Each row comes from the steps of one path. Every step used is in the known rows, and no mark comes twice. Write the path behind each row, first mark first.
Known rows:
Z -> E -> W -> R: [-18 -24  16 -23  43  28  -2 -16  29  31  12  21  15  26  12  22 -21 -13
  17   3  26  -9  10 -16  -9 -25  25 -10  -2  14  11  -9  -4]
E -> W -> Q: [  1 -28   8  -1  15   9  -4  24  32  21  13  26 -11  18  22   8  -9 -25
  -7  -7   1 -10  -6  -6  15  -6  34  11   5 -38   1 -27 -26]
Q -> A -> E -> W: [ 26 -19   5  -3  14 -14  -9  10  16 -24   2  24  16   3  13  15  13  -6
  -4 -21   7 -12  30 -13  29  -5   6  29   9   8 -17  -6  -6]
P -> M -> Y: [ -3 -14  -9   8 -34 -10  -1  -6  13  11  -4  32 -12 -16 -19   0  -3  12
  17 -21 -25  -9  -5 -14  15   0 -11  10  -6  21  16 -12   4]
A -> E: [  0 -13  15 -20  16  -5 -19 -15  17  -5  -6 -16 -11  -7   3  -1  -6  15
  18  -4   3   3  13   1  -5  -1  10   8  -1  -8  -4  -2  12]
Q -> W -> R -> A: [ 10  -1  16  -1  16 -14   4   3  13   8  14  39  18  -4  17   3   0 -18
  -3 -24 -25  -4  -6 -12 -11  -9 -10  33 -20  13   9   7 -30]
T -> V -> Q -> W -> E -> Z: [ 22 -16  -8 -11  14  -6   5   8  14  -9  10  27  17  -4  29 -31  -4 -20
   2   2  11   2 -11 -22  30 -20   5  18  21 -24 -11   7 -23]
V -> T: [ -8   9  11  -1   2  -6 -11  -4  10  18   9  -1  13 -35   9 -25 -18   1
  -3  17   9  14  -9 -15  -2  17 -13 -10  -2  -5  16  -2   3]
X -> Z: [ 23  -6   7  -5 -17  -9  14  17  11  42  11 -12 -21  30 -29 -11  -6  12
  17  -4 -15  -3 -12  -8  -3 -10  -5   8  13   1 -12   7  11]
V -> Q -> A -> E -> Z: [ 27  -1  -8 -22  -2  -6   1  25  10 -34  -6  25  26 -33  19  -8   2  17
  10  25  13  -5   8 -13  39  25  11  32  12  -8  -3  -1  21]
J -> M -> T: [-14  10  17  16  -2  -9  37  -3  13  -6 -13  15   1   4   3 -29  -3 -22
   7 -20  29   3   1  22  -3  15  -9  -8 -22   1  11 -12   5]
Q -> W: [ 16  -5  14  -5  20 -17   6  13   2   9  -1  18  12   1  23  -3  -1 -26
   2 -32 -30  14  -5  -1   4   2  -9  18  -7   2   1   1 -36]
M -> P: [-20 -12  20  -1   7  28  -3  -7   6  -4  13   7  10   7 -23 -23  13 -22
  -3  16   8  -2 -12  13 -22  21   8 -20   9  -3  22 -17   4]
Q -> A -> E: [ 22  -7   1   0   7 -10  -3   4   8 -37  -1  13  14 -11  16  11  18  10
  -3 -20  13 -10  32 -12  26  -3  -5  26   6  15 -16   7   5]
A -> E -> W -> Q -> V -> T -> M -> U: [  5 -36  21 -12  26  -4 -21   4  47   2  13   8 -14  -2  29  -5 -14   6
  13 -15   7   3  16   0   2   8  20   1  18 -23   6 -29  -1]
R -> A -> E: [ 24   6  11  -7   2  -1 -41 -14  24 -21  16   3  15 -30 -10  -5   4   5
  -2  13  -6  -5  23  -4 -12   2  19  35 -20  -6   9 -11  -3]
X -> Z -> E: [ 14 -10  13 -18   5  13  11   4  21  46  14 -15 -10  30 -16  -4 -13  14
  28  -1   3  -1  -1 -13  -7 -19   5  -3  10  12  -4   8  14]
Z -> E -> W -> Q -> V -> T: [ -9 -29  13 -15  46  27 -13  -2  40  22  12  13  19 -10  41   3 -20  -7
   5   9  35   2  12 -13   9  -8  25 -16  12  -6  18 -16 -12]
V -> T -> W -> R -> A: [  2  18  21 -18  11  -7 -11 -10  34  19  11  29  16 -32  18 -16 -17  -3
   2  19  19  -9 -14 -16 -18  -1 -11   6  -2  -6  13  -5  -1]
J -> M: [ -8  -2  -6  18  -4  -7  35  11   9  -7 -12  15   3   5 -18 -17   0 -24
   5 -10  44   7  -6  26  17   9 -13   6 -13  -6  -5   9  12]
W -> Q: [ -9  -7  -2   7   1  23   9  18  21  -8   5   5 -20 -16  41  -2   0  12
  -7  -7  15 -10  -5  -7  15   0  17   6  -1 -33   8   0  -6]
R -> A -> E -> W -> Q: [ 26  -7  15  -7   9   3 -44  -1  39 -11  23  16   9 -21   1  -2  -1  -6
  -6   9  -6  -8  20  -8  -4  -1  37  40 -17 -25  10 -25 -16]
P -> M: [ -6 -17  -5 -15 -27  -7  12  -3  20   7 -10  20  -8 -17 -28  18 -15  10
   2 -18 -13 -15   0 -13  10  -2 -15  14  -2  10  11  -5   4]
V -> T -> M -> N: [ -8  -4  12 -12   8  -5   2  -2  23   5  18   9   5 -24  10  -1  -8 -18
  11 -14  13  17  -1   3 -11   2 -33 -18   3  13  27   6   6]
S -> Z -> E -> W: [  7 -42   0  -3  37  16 -22  11  11   8   6  56   7   6 -19  38  -1   4
  13  -1   0   4  12 -26  -1 -18   5  -7  -4  24  11  -8 -14]
Z -> E -> W: [ -7 -21  14 -24  43  25 -12 -12  27  24   8  11  19  21  12  18 -17 -20
  16   2  19   1  14  -9  -1 -17  29 -11   2   5  10 -16 -11]
S -> A -> E: [  3 -12  -6 -22  12 -10 -33  -1 -12 -25  -3  -1  15  13 -21   1  20   3
   1   1  -3   6  -6   0 -16  -8  31  -8   1  21   5 -13  13]
W -> E: [-15  -7  -6  16  28  23   1 -21  19 -15  24  25  -1  -3   9  10 -24  17
  -7   0  23 -13 -18  -3   5 -17   0  -6   4   4  -4  35   2]
T -> M -> Y: [  8  -1   4  15  -6  -8  13  -3   9   6   6  29 -14  17  11   4  15 -12
  37 -26  -5   2   6   6   8 -15 -22  -6  10  27   5  14   8]
R -> A -> E -> W: [ 28  -4  15 -10   9  -4 -47  -8  32  -8  21  13  16 -15 -13  -1   0 -10
  -2  11 -11  -6  22  -5 -10  -1  31  38 -17 -15   7 -25 -14]
Q -> V -> T: [  8 -15  -6  14   6 -28 -13   5   7   0   0  -2  24 -55  22 -32  -4  22
 -17  26  20  13   3   5   7  20 -35 -21  33  16   8   0   6]
V -> Q: [  8  11 -10 -23  -6   0   1  11   5  -8  -7  12  10 -28   9 -17  -8   9
  19  37   7   8 -13  -2  15  30   8   5   4 -17  12  -5  18]

Which path is each row?
[ 11   4  -2 -19  22  -1   6   9  16 -10   4  35  19 -29  30 -13 -20  -1
  17  15  -4  11 -26  -4  20  23   2  15   2 -13  10  13  -6]
V -> Q -> W -> E
[-11 -25  14 -20  43  38  -7  -3  36  21  10  13  10  13  33  17 -17 -14
  12  -2  26  -4  12 -13   6 -17  39  -8   1 -11  13 -16 -15]
Z -> E -> W -> Q
[ 27  -2  -7 -25   3 -10  -5  19  17 -25  -5  28  22 -26  18  -6   1   5
  17  23  12   0   8 -12  35  26  13  26  11 -11  -1 -10  13]
V -> Q -> A -> E -> W
[ 19 -20   5  -2  14 -13  -3   7  19 -20   5  32  13   6  12  20  11  -1
  -3 -21  12 -18  27 -17  23 -11   3  29   7  14 -17  -1   0]
Q -> A -> E -> W -> R
[-13   1  25  -7   6   5   7  -6  23  17  16  15  11 -20  -2 -22  -9 -19
  11   7  17  10  -8  -4 -11  14 -28 -21  13   5  27   4  11]
V -> T -> M -> P
[ -4 -24  10 -15  42  34  -3   2  34  10  12  22  17  10  38  20  -9 -14
   6  -8  29  -8  20 -18  16 -17  34  -1   3  -4   8 -13 -16]
Z -> E -> W -> Q -> A
[ -7 -11  22 -10   6  14  24  -5  19  -1  10  21  -3  22 -15   6  13 -29
  19 -13  13  -6   2  15 -12  -3 -21 -16  21  14  15   9  12]
T -> M -> P
[ -7   0   9  -3   1   2 -11 -21  25  -2  19  23   2 -10  -8   6  -3  18
   3  10   9 -23   6 -17 -24 -15   4  23 -20  12   8   7  14]
W -> R -> A -> E
[  1 -33  20 -21  27   1 -22   3  39  10   5   2 -19   5  18   5 -12  -2
  14  -9   4  -5   8  -3   5  -5  35  15   1 -34  -3 -21  -7]
A -> E -> W -> Q
[ 23  -8  -1 -22   7 -15  -7  -5  20  -7   7  19  13 -14  23 -33   4 -18
  13   5   9   5   3 -25  12 -16   4  25   8 -20  -2  -3 -19]
T -> V -> Q -> W -> R -> A -> E
[  4 -37  18 -16  29  -9 -29   4  43  11   5   1  -9 -16  27  -8 -16   5
   7   2  12   1   9  -3   7   3  22   7  13 -29   3 -21  -5]
A -> E -> W -> Q -> V -> T
[  8   9  21 -20  18  -2  -9   5  40   2   3  19   5 -41  48 -18 -10   3
   2   3  28  -6  -4 -15   9   5  -1   7   8 -26   7  -7  -5]
V -> T -> W -> Q -> A -> E
[ 27 -15   0 -21   7 -13  -6   5  20  -7   9  24  19 -10  23 -32   3 -17
   6   7   6  -2   2 -27  17 -18  10  32  10 -22  -6  -3 -18]
T -> V -> Q -> W -> R -> A -> E -> Z
[  9 -36   7   3  19  -7  -3  27  41  21  14  31  -2  -3  34   0 -10 -19
  -8  -4  13  -4  -1  -2  19  -2   8   0  25 -25   6 -20 -20]
E -> W -> Q -> V -> T -> M
[-10 -19  15 -21  40  29 -13 -18  34  25  19  26  23  18   8  21 -17 -15
  13   8  23 -11  14 -18 -12 -25  29   0  -8  13  15 -13  -8]
Z -> E -> W -> R -> A
[  7 -12  -1   7   6  15   8  21  26 -33   4  14 -11 -24  53   6  12  19
 -10 -21  24 -17  18 -16  34  -1  14  24   2 -22  -3   5  -2]
W -> Q -> A -> E
[ -2 -12  19 -23 -14 -13  17  -9  42   2 -16  31 -12 -30  23   4 -12  16
   2 -29 -12 -28   6 -10  -4   0 -11   2   7   7  24 -31  -9]
P -> M -> T -> W -> Q -> V
[  2  13  22 -12   0  -8   4 -22  10  -4  -1   4   2  -7  41 -41   2  -7
  10  -2  -7   0  11 -18 -15   1   9 -15   0  -7  19 -35 -16]
M -> T -> V -> Q
[ 28 -11  14  -3  12  -7 -50   0  43 -10  23  15  18 -43   9 -15  -4   1
 -12  19   2  -3  20  -8  -2   7  23  32  -6 -21  14 -25 -14]
R -> A -> E -> W -> Q -> V -> T
[ -5  -9  10 -24 -27 -13  15 -18  27   4 -10  22  -5 -23   2 -10 -13   4
   9 -21 -17 -15   8 -26   0  -2  -9   3  -1   6  24 -29  -6]
P -> M -> T -> V -> Q
[ -1   4  20   3   4 -18  29 -10  29 -11  -5  29   9  -7  16 -45  -1 -29
  16 -18  32   3   6   7  -1   4  -6  14 -24  -7  13 -14  -5]
J -> M -> T -> V -> Q -> W -> R -> A -> E
[ 30 -13  16  -6  13  -9 -40  -1  48  -9  24  20  15 -37  11  -7  -2  -4
  -4  10   5  -3  23  -5  -1   2  14  32  -1 -15  14 -18 -11]
R -> A -> E -> W -> Q -> V -> T -> M
[ -7 -30  16 -18  46  26  -4  -1  45  23  12  19  15  -4  42  11 -18 -12
  13   0  36   1  15 -11  10 -14  16 -17  16  -1  18  -9 -10]
Z -> E -> W -> Q -> V -> T -> M
[ -6 -32  10 -15  45  28  -9   0  37  16   8  13  14   3  39  12 -13  -8
   7   4  32  -3  15  -8   9 -14  30 -12  13  -4  12 -15 -14]
Z -> E -> W -> Q -> V
[ 17 -11   7  -4  17 -31 -23  -5  31  -4   2  15  23 -57  28 -26  -3  24
  -9  28  28  -3   4   4  -6   7 -28  -5  30  13   7  -3   6]
Q -> V -> T -> W -> R -> A -> E
[ -3   6  27  -1   3  -8   3 -27   7   0   2  -2  -2   6  37 -32   6 -13
   0 -21  -9  -5  17 -18 -22 -14   4 -18  -1   2  14 -32 -24]
M -> T -> V
[ 30 -14  11  -3  11  -5 -46   1  40 -16  20  15  14 -30   6  -7   2   1
 -11  14   0  -8  24  -3  -2   2  27  36  -6 -19   8 -24 -15]
R -> A -> E -> W -> Q -> V
[  4 -19   9  -1  10  -4 -12   1  29  26  24  44   9  25 -13  15  -9 -25
  -6   5  -5 -20  -3 -13 -12 -17  21  21  -8  -4   3 -22 -16]
E -> W -> R -> A
[ 12 -13  -1   5  24 -24 -13  -3  25  -5   3  17  21 -51  35 -25 -10  20
 -14  24  34   0  -7   9   5   6 -32 -19  41  12   1   8   1]
Q -> V -> T -> W -> E
